What can hang from each mark
roka: fodetar kure lovu
lovu: monoke nuzoga roka
besib: kure
nuzoga: fodetar kure
kure: besib nuzoga
fodetar: nuzoga roka

Every row comes from one small tree of marks. The marks that hang from a mark follow it in brackets, in alphabetical order. Every link used is in the known rows. Which tree was each row made from?
Known rows
kure[nuzoga[fodetar]]: [  1.1  -1.3 -10.9   2.9  -3.3  47.3  -2.8   0.2  27.0 -17.4  -3.4   7.9
   6.9   0.6  -1.5   1.3   4.5   0.2  -1.5 -13.5  -0.1]
besib[kure[nuzoga[fodetar]]]: [  3.7  -0.7  -7.9   2.0  -3.9  35.5   2.2   2.9  19.8 -13.1  -5.6   4.3
   3.5   2.4  -4.9  -1.6  28.4  -2.1  -2.8   9.5  -0.7]
besib[kure[nuzoga[fodetar[roka]]]]: [  7.6  -3.0  -5.7   0.9  -8.2  32.7   2.9  -4.1  18.1 -14.2  -6.1   5.9
   1.9   1.4  -4.0  -0.7  29.2  -4.4  -6.6   7.0  -6.5]
besib[kure]: [ 3.9 -0.1 -0.3 -0.3 -1.3  1.8  4.3  3.2  0.2 -0.9 -3.0 -1.5 -1.5  1.5
 -3.0 -2.1 25.4 -2.3 -0.9 18.7  0.2]
roka[fodetar kure lovu[monoke]]: [ -0.2 -11.8  20.2 -20.5  11.3   2.9   4.1  -1.6  16.9  16.1  -4.1  -1.4
  53.6  -1.9   1.1 -13.9  13.6  -9.4  31.3  48.1  28.2]
roka[fodetar kure]: [ -4.6   0.4  -3.5 -17.9   6.7   4.4   8.6   2.5  25.2   7.0  -5.6  -2.3
  33.2   0.6  -1.2  -2.0  12.6  -0.7  13.9  30.9   1.0]
fodetar[nuzoga roka[kure lovu[monoke]]]: [ 14.8 -14.9   9.0 -16.6 -10.4  32.4   4.0 -31.1 -15.3  24.8  -4.8  10.3
  -2.1  -2.7   0.4  -7.3   9.6 -10.4   4.3  31.9   0.1]
besib[kure[nuzoga]]: [ 4.0  0.2 -9.2  2.0 -3.8 38.3  3.3  2.4 -0.4 -9.7 -3.3  2.9 -1.2  1.6
 -3.1 -1.3 27.8 -2.6 -1.6 11.7  0.3]
nuzoga[fodetar[roka[lovu]] kure[besib]]: [ 13.8 -13.2  19.1 -12.1  -5.9 -27.2   1.3 -11.5  38.0  -8.1  -2.6   6.7
   9.4  -1.2  -3.1  24.4 -33.5  -8.1  -2.1  31.0   1.1]
fodetar[nuzoga[kure[besib]] roka]: [ 16.0  -7.8  -3.2  -9.7 -15.7  19.9   1.2 -24.7  -9.3  10.6   0.3   9.4
  -9.6  -2.6  -2.2  18.7 -25.3  -6.0 -12.0  18.8 -19.0]
fodetar[roka]: [  9.6  -6.5   7.6  -1.0 -11.8  -7.1   0.1 -21.5  -4.9  -3.6  -3.2   3.9
  -3.2  -1.6  -1.2   2.7   0.6  -4.4 -11.9  -6.0 -17.1]
fodetar[nuzoga roka[kure lovu]]: [ 14.5 -15.1   3.6 -15.1 -11.2  32.1   8.9 -30.6 -15.8  22.5  -5.3  10.8
 -12.9  -3.0  -0.2  -0.9   9.7  -7.7   4.5  34.4  -2.7]
lovu[nuzoga roka]: [ -2.5   9.9   5.4  -2.9  -0.2   7.4 -31.5 -11.8   1.5  13.6   3.1   1.1
 -10.4  -2.1   1.7  -0.9  -1.6 -13.8  21.5  -6.3  14.9]
fodetar[nuzoga]: [  2.8   0.1 -13.2  -0.5  -5.0  36.1   0.5  -4.9  -9.8  15.3   1.5   5.5
  -5.5  -0.9   0.3  -0.5   0.3   0.0   1.3   2.8  -4.6]
nuzoga[fodetar kure]: [  0.7  -1.9   6.1  -1.8  -2.3 -14.3   1.5   5.4  46.6 -10.4   0.4   2.7
   8.4   0.0  -3.4  -0.3 -36.9  -1.1  -2.2  34.0   1.4]
roka[fodetar[nuzoga[kure]] lovu[monoke]]: [  3.7 -12.8  14.0  -2.4   2.4  19.4  -3.6  -1.1   7.2  16.1   7.6   2.2
  60.7  -5.1   1.0  -9.9 -16.3 -11.4  26.8  34.8  22.8]
roka[fodetar[nuzoga[kure[besib]]]]: [  1.5   0.2  -9.5  -4.8  -0.9  18.4   0.9   1.7  15.1   7.6   4.1   1.8
  39.9  -2.5  -1.7  12.8 -16.7  -3.0   8.5  13.5  -4.0]
lovu[nuzoga[kure[besib]] roka]: [  1.5  10.1   8.6 -10.5   0.8  -2.0 -30.7  -9.9   5.4  12.9   6.1   0.9
 -10.6  -1.9   0.8  16.1 -26.7 -15.6  20.0  16.6  16.7]
nuzoga[fodetar[roka[kure[besib] lovu]]]: [ 10.6 -12.1  15.0 -14.5  -3.2 -13.8   3.7 -16.7  35.2  -0.9  -8.9   7.3
   4.8  -0.6  -1.8  10.3   9.8  -6.3   1.3  13.0   0.4]
lovu[monoke nuzoga[fodetar] roka[kure]]: [ -3.0  10.9  19.0 -18.8   4.1   7.1 -35.2 -13.0  34.6  19.5  -4.5   2.8
  11.3  -0.6   0.8 -18.4   6.5 -17.3  25.0  11.8  22.3]
roka[kure lovu[monoke nuzoga]]: [  3.1 -10.6   8.4 -22.0   9.5   9.3   2.3  -8.6  -2.9  31.6  -4.9   5.8
   9.4  -0.9   2.4 -14.9  12.2  -8.5  22.2  47.0  35.7]

Which tree is each row?
[ 10.9  -5.9  -7.1 -15.0 -13.7  33.0   7.2 -28.4  -9.4  18.2  -6.6  10.0
 -16.4  -1.1  -1.3   0.0   8.6  -4.0  -7.9  20.8 -19.3]	fodetar[nuzoga roka[kure]]
[  2.7   0.7  -8.3 -25.4   4.6  31.8   6.2  -2.5  24.4  -0.7 -11.8   5.4
  -5.4   3.1  -1.4  21.0  16.4  -0.4   4.2  18.1   4.2]	roka[kure[besib nuzoga[fodetar]]]
[  5.0  -1.8   6.8 -10.7   0.5 -20.3  -0.3   4.5  45.7  -8.5  -0.7   2.9
   8.8   0.5  -3.4  22.6 -34.9  -2.3  -2.7  27.0   1.0]	nuzoga[fodetar kure[besib]]
[  2.8 -12.2   3.7 -16.9   5.6  40.0  10.2  -6.2  -3.5   6.5  -5.6   4.2
  -5.8   0.7   0.7  -3.8  14.9  -4.8  21.1  47.0  27.3]	roka[kure[nuzoga] lovu]
[  6.1 -12.2   2.6 -28.1   9.9  21.8  10.9  -5.0   8.3  26.2  -4.6   3.4
  34.7  -1.3   0.3  19.9  16.1  -8.8  31.4  43.7  21.8]	roka[fodetar[nuzoga] kure[besib] lovu]
[ -0.5  10.1  36.0 -24.5   6.9  -0.2 -31.9 -11.4   7.9   7.8  -3.0  -5.1
   5.3  -0.3   1.1  -2.6   8.2 -17.1  25.1  17.3  17.5]	lovu[monoke roka[kure[besib]]]
[ -1.4   8.7  23.5  -6.6  -1.1  -0.9 -40.2  -9.3  34.9  11.3   4.5   2.3
  18.1  -2.8   0.6 -15.4 -27.5 -17.6  20.7  15.1  21.9]	lovu[monoke nuzoga[fodetar kure] roka]
[  9.8 -13.0  22.6  -4.0  -8.7 -19.2  -0.7 -12.4  39.0  -8.2  -0.2   5.2
  16.3  -2.4  -3.1  -4.0 -35.5  -8.5  -1.8  38.2   2.4]	nuzoga[fodetar[roka[lovu[monoke]]] kure]
[ 13.7 -15.6  15.2  -3.7  -9.3  -6.9  -3.1 -25.3  -8.6  10.3   0.6   7.5
   9.8  -4.3   1.3  -4.5 -12.0 -11.5  -0.1  16.1   5.6]	fodetar[roka[lovu[monoke nuzoga[kure]]]]
[  6.4   0.1 -11.2  -8.3  -3.7  27.0   1.3  -2.3  -4.8  14.4   3.2   5.3
  -5.5  -0.6  -0.8  16.1 -25.1  -1.7   0.5  25.5  -1.6]	fodetar[nuzoga[kure[besib]]]
[  7.1  -1.4 -10.7  -9.9   1.1  39.2  -4.3  -0.4  27.4 -14.3  -5.3   9.7
   7.3   1.1  -1.1  34.4   7.4  -1.8  -2.2 -24.3   0.5]	kure[besib nuzoga[fodetar]]
[  2.9 -11.8  21.8 -20.6   9.1   3.4   5.1  -4.9  -2.3  19.0  -5.6   0.8
   9.6  -0.6   2.1 -14.7  12.5  -7.8  22.2  52.0  30.7]	roka[kure lovu[monoke]]
[  3.0 -12.4   1.1 -19.5   7.7   5.1   7.9  -6.9  15.4  25.4  -6.9   7.1
  -1.7  -0.5   0.4  -4.2  13.9  -5.8  21.4  46.0  30.4]	roka[kure lovu[nuzoga[fodetar]]]
[ -2.8   1.1 -12.4 -18.5   2.9  29.5   9.8  -0.9  18.4  18.1  -5.2   1.8
  29.9  -0.1  -1.0  -2.3  12.6  -0.8  14.3  32.4  -2.1]	roka[fodetar[nuzoga] kure]
[ -3.8   9.7   6.9  -4.4  -0.4   2.0 -30.2  -6.2  19.4   9.5   7.0  -1.3
  19.2  -3.5  -0.7   0.3 -27.5 -15.3  27.1  19.8  14.7]	lovu[nuzoga[kure] roka[fodetar]]
[  5.4  -3.3  -1.3  -4.4  -5.5  -0.3 -13.8 -14.0  25.9  16.3  -3.3  10.1
  27.1  -2.0   0.7 -13.1   0.7  -7.6  -6.1 -16.8   2.9]	lovu[monoke nuzoga[fodetar[roka]]]
[  2.2 -12.1   8.5  -2.2   6.1   3.7  -7.4  -2.5   9.7  19.8   4.4   4.0
  63.6  -4.5   3.0  -9.6   2.3 -11.5  26.7   8.2  28.7]	roka[fodetar lovu[monoke nuzoga]]
[  8.5  -3.7 -10.3  -8.9  -5.3 -10.1  -4.0 -10.5  28.9  10.8  -1.3  10.3
   3.8  -1.3  -1.9  17.8 -24.6  -5.2  -6.9   8.3  -0.4]	lovu[nuzoga[fodetar[roka] kure[besib]]]
[ 12.9 -15.6  23.6  -2.7  -8.7  -7.6  -2.8 -24.8 -10.3   2.8  -1.0   5.2
  11.3  -4.1   1.1  -5.4   1.1 -10.4  -0.5   5.6   1.4]	fodetar[roka[lovu[monoke]]]
[  4.9 -12.2  12.2  -3.6   3.4   0.5  -5.6  -5.5  -5.3  20.1   4.8   4.4
  19.7  -3.5   2.7 -11.0 -18.2 -10.3  16.9  31.8  33.7]	roka[lovu[monoke nuzoga[kure]]]
[ -3.0   9.4  23.2 -21.1   7.1  -1.9 -22.6  -7.1  19.4   1.9  -3.0  -6.0
  13.9  -0.6  -0.4  13.4   9.3 -13.7  31.0  17.5   9.3]	lovu[roka[fodetar kure[besib]]]
[  2.1 -13.1  22.0  -1.2   6.5  -2.0  -4.5   1.1  10.5   7.5   3.4  -0.9
  65.0  -4.3   1.9 -10.0   3.0 -10.7  25.9  12.6  24.5]	roka[fodetar lovu[monoke]]
[  3.0   0.8 -10.5 -25.9   5.0  34.9   6.1  -3.0   5.5   1.7  -9.5   5.1
 -10.3   2.7  -0.5  20.5  16.2   0.0   3.3  20.1   4.9]	roka[kure[besib nuzoga]]
[ -3.4   9.4   7.1 -16.0   2.2   6.3 -25.5 -12.3  33.8  16.2  -4.7   3.1
 -10.8   0.1  -0.5  -3.7   8.0 -13.2  24.3  13.6  17.6]	lovu[nuzoga[fodetar] roka[kure]]
[  6.8 -12.6  12.5  -8.6   5.5  -2.8  -6.1  -4.9  -5.6  21.6   4.2   5.3
  19.6  -3.5   2.9   0.7 -16.7 -11.1  16.4  28.4  33.4]	roka[lovu[monoke nuzoga[kure[besib]]]]
[ 11.9  -4.3  -7.7 -10.4  -4.9  35.0  -4.4 -10.7  24.4 -16.3  -7.1  10.7
   6.2   0.5  -1.6  36.4   7.8  -4.1  -8.0 -27.7  -8.0]	kure[besib nuzoga[fodetar[roka]]]
